What can hang from each mark
J_269: J_153 J_239 J_284 J_720
J_291: J_761
J_959: J_291 J_761
J_761: J_239 J_665
J_239: J_291 J_959
J_665: J_153 J_284

Each row was made from one small tree. The marks that hang from a mark follow it in brackets, in the order of their numbers. Every link used is in the known rows. Write each row's tree.
Known rows
J_291[J_761[J_239]]: [ 19  12 -17   7  15  24  24   9  -9 -27 -17 -24 -15   4   2 -15  -6  -9
   8  -1]
J_291[J_761]: [  3  24  -4   1  27  24  20   1  15  -9 -21 -28 -13  -7  12 -25 -17  -2
  -4 -14]
J_239[J_291 J_959]: [ 19  -2   7 -10  12  32   1 -15   3  -4 -18 -57 -32 -16   0 -27 -29  -1
 -18 -14]
J_269[J_239[J_291 J_959] J_284 J_720]: [ 33  -8  38  12   2  51  10  -4  -3 -34 -30 -63 -44 -32  22  20 -47 -25
  -3   3]
J_269[J_153 J_239]: [  7   7  30  13  49   8  34   6  43 -25 -32 -17 -14 -16 -10   1 -26 -25
  -5 -14]
J_959[J_291[J_761]]: [-14  18  -3  -7  35  34   8   1   1   4 -18  -7 -22  -2   0  -9  -6 -13
  10  -1]
J_959[J_761[J_239]]: [ 23  -2 -20  -1  24  22  12  -5  -5 -23  -4 -11 -22  -7 -16   1   7 -18
   8  -3]
J_761[J_239[J_959] J_665[J_153]]: [ 33 -12   9 -31   9   7  10  -5  18 -32 -12   1 -15 -27   3  -7  -6  12
  -8 -14]
J_239[J_291[J_761[J_665[J_284]]] J_959]: [ 15  10  17 -34 -17  -7   4 -12 -23 -14 -36 -34  -5 -15  20   1  -1  19
 -39 -17]
J_761[J_239 J_665[J_153]]: [ 32  -1   6 -23  34  -6  27  -6  26 -29 -12   6 -12 -24   1  -6  -1   7
   4 -10]
J_269[J_153 J_239 J_720]: [  4  13  50  30  57  18  53  -4  26 -29 -29 -10 -22 -20  11   6 -46 -19
 -21 -20]
J_239[J_959]: [ 12   1  13 -14  22  42   9  -7  19 -18 -14 -35 -20 -17  -3 -39 -32   7
 -17 -26]
J_959[J_291 J_761]: [-10   3  -7 -12  44  34  -4 -13   2   8  -4   5 -33 -12 -18   6  10 -24
  10  -2]
J_959[J_291 J_761[J_665[J_153]]]: [ -5   3   4 -35  44   1  -1 -14  26  15  -5  36 -22 -31  -6  27  25 -13
   7   0]
J_239[J_959[J_291 J_761[J_665]]]: [ -9 -13  -1 -50  17  23 -26  -7 -17  12  -7  10 -19 -20 -20  14   9  -4
  -8  -9]
J_239[J_959[J_291[J_761]]]: [-13   5   0 -13  11  51  -8   3  -9  -1 -15 -12 -24  -3   2 -10 -12 -10
  -3  -4]
J_959[J_291 J_761[J_239]]: [  7  -9 -18  -6  32  33   0  -6 -19 -12   1  11 -36  -3 -30  16  21 -31
  23  10]
J_239[J_959[J_291[J_761[J_665]]]]: [-14   2   0 -45   8  25 -15   6 -20   9 -20  -2 -11 -10  -1  -2  -5   4
 -10  -8]
J_239[J_291[J_761[J_665]] J_959]: [ 11   7  -6 -35  -8   3  -9  -3 -24   9 -31 -46 -15 -14  15  -7 -17   7
 -26  -9]
J_291[J_761[J_239 J_665]]: [ 17   6 -16 -24  11  -1  15  12 -20 -19 -22 -13  -1  -1   2  -8  -1   3
   2  -5]
J_239[J_959[J_291 J_761]]: [ -7  -8  -2 -19  18  45 -18 -10  -7   3  -1   0 -35 -13 -17   6   5 -18
  -2  -6]
J_269[J_153 J_239[J_959] J_284]: [ 24  -1  36   9  17  31   4  23  41 -52 -33 -34 -24 -28   1  19 -39 -26
  -2 -21]
J_269[J_153 J_239[J_959]]: [ 12  -1  30   6  25  23  18   8  32 -31 -28 -24 -17 -16  -8   1 -31 -19
 -17 -17]
J_761[J_239[J_291] J_665]: [ 30  -7  -8 -24  22  -4  12  -7 -23 -13 -21 -37 -20 -12 -17  -9  -7   1
   0  -1]

Which tree is each row?
[ 11 -19   3 -12  16  53  -2  -3 -19 -26  -3  -8 -34  -4 -24 -13  -9 -11
   9  -4]	J_761[J_239[J_959[J_291]]]
[ 33  -7  -2 -26   4 -22  13 -17 -34 -25 -22 -11 -14 -15 -13  30  30   1
 -14  -1]	J_959[J_761[J_239[J_291] J_665[J_284]]]
[ 18  -4  14 -42  -7  -9  -5 -25 -21  -9 -24 -22 -12 -25  -1  19  14  11
 -37 -16]	J_239[J_291 J_959[J_761[J_665[J_284]]]]
[ -6 -11  23 -51  10  13 -11 -17 -20  -9 -11  23 -11 -23 -16  23  25   9
 -21 -16]	J_239[J_959[J_291 J_761[J_665[J_284]]]]
[ 18 -18  10 -38  15  22   1  -7   4 -20  -5  19 -25 -22 -10   8   5   0
   7  -1]	J_761[J_239[J_959[J_291]] J_665[J_153]]
[ 36  -2 -18 -20  16 -21   7 -17   1  -6 -13  -6 -26 -24  -1  33  27 -15
   2  11]	J_959[J_761[J_239[J_291] J_665[J_153]]]
[ 28  -7 -26 -27  11 -10  -3 -11 -35  -2 -14 -24 -20 -12 -17  19  15 -13
  -1   5]	J_959[J_761[J_239[J_291] J_665]]
[  7 -25   4 -43  12  31  -8   1 -32 -16  -8   0 -20  -9 -28  -4  -4   2
   3  -5]	J_761[J_239[J_959[J_291]] J_665]
[ 20  14   0 -28  -6  -7  -3  -9  11   7 -29 -29 -17 -25  29   4  -5   6
 -23  -5]	J_239[J_291[J_761[J_665[J_153]]] J_959]
[ 30  11  27  22  34   8  16  13  35 -36 -43 -51 -37 -27  -2  31 -31 -41
   9  -4]	J_269[J_153 J_239[J_291] J_284]
[ 12  21  16 -27   9 -21  22 -13 -14 -10 -38 -28  -4 -16  17   4   6  16
 -25 -11]	J_239[J_291[J_761[J_665[J_284]]]]
[ -1  -3 -16 -31  21  11   1   9 -35 -10 -17  10 -10  -1 -13   9  11  -8
  15   8]	J_959[J_291[J_761[J_239 J_665]]]
[  3   4 -16   1  22  37  12   9 -22 -17 -13  -2 -26   6 -11  -1   6 -21
  23  11]	J_959[J_291[J_761[J_239]]]
[ 30 -16  25  -9   5  47  -2  14  29 -47 -27 -45 -24 -26   2   2 -30 -20
  16  -3]	J_269[J_239[J_959] J_284]
[-11  -2  -3 -43  43  10 -10  -9 -10  17  -6  17 -17 -18 -23  16  16 -11
   2  -5]	J_959[J_291 J_761[J_665]]
[ 22   1  -1 -35   3  -9 -10 -20  14  11 -17 -15 -26 -36  11  21  10  -3
 -22  -4]	J_239[J_291 J_959[J_761[J_665[J_153]]]]
[ 22  -1  11 -32 -19   1  14   4 -30 -47 -27  -9   5  -8   9   2   7  23
 -25 -15]	J_291[J_761[J_239[J_959] J_665[J_284]]]
[ 33 -19  -3 -32  -3  10  -3  -6 -32 -17 -19 -44 -22 -12 -12  -8 -13   6
 -13  -6]	J_761[J_239[J_291 J_959] J_665]
[ 10  17  -9 -26  15 -10   5  -4 -15  12 -34 -40 -11 -12  12  -7  -8   2
 -13  -5]	J_239[J_291[J_761[J_665]]]
[ 15  35  43  32  59  30  37   2  29 -45 -19 -22 -35 -41  21   8 -62  -9
 -20 -45]	J_269[J_153 J_284 J_720]
[ 31  -3 -11 -24  25 -13  13  -6  17 -18  -6  17 -15 -26  -2  21  24  -7
   4  -2]	J_959[J_761[J_239 J_665[J_153]]]
[ 26  -6  22 -28  24  -7  34  -8  -9 -48 -19  -1   0 -13 -11  -8   5  24
 -11 -19]	J_761[J_239 J_665[J_284]]
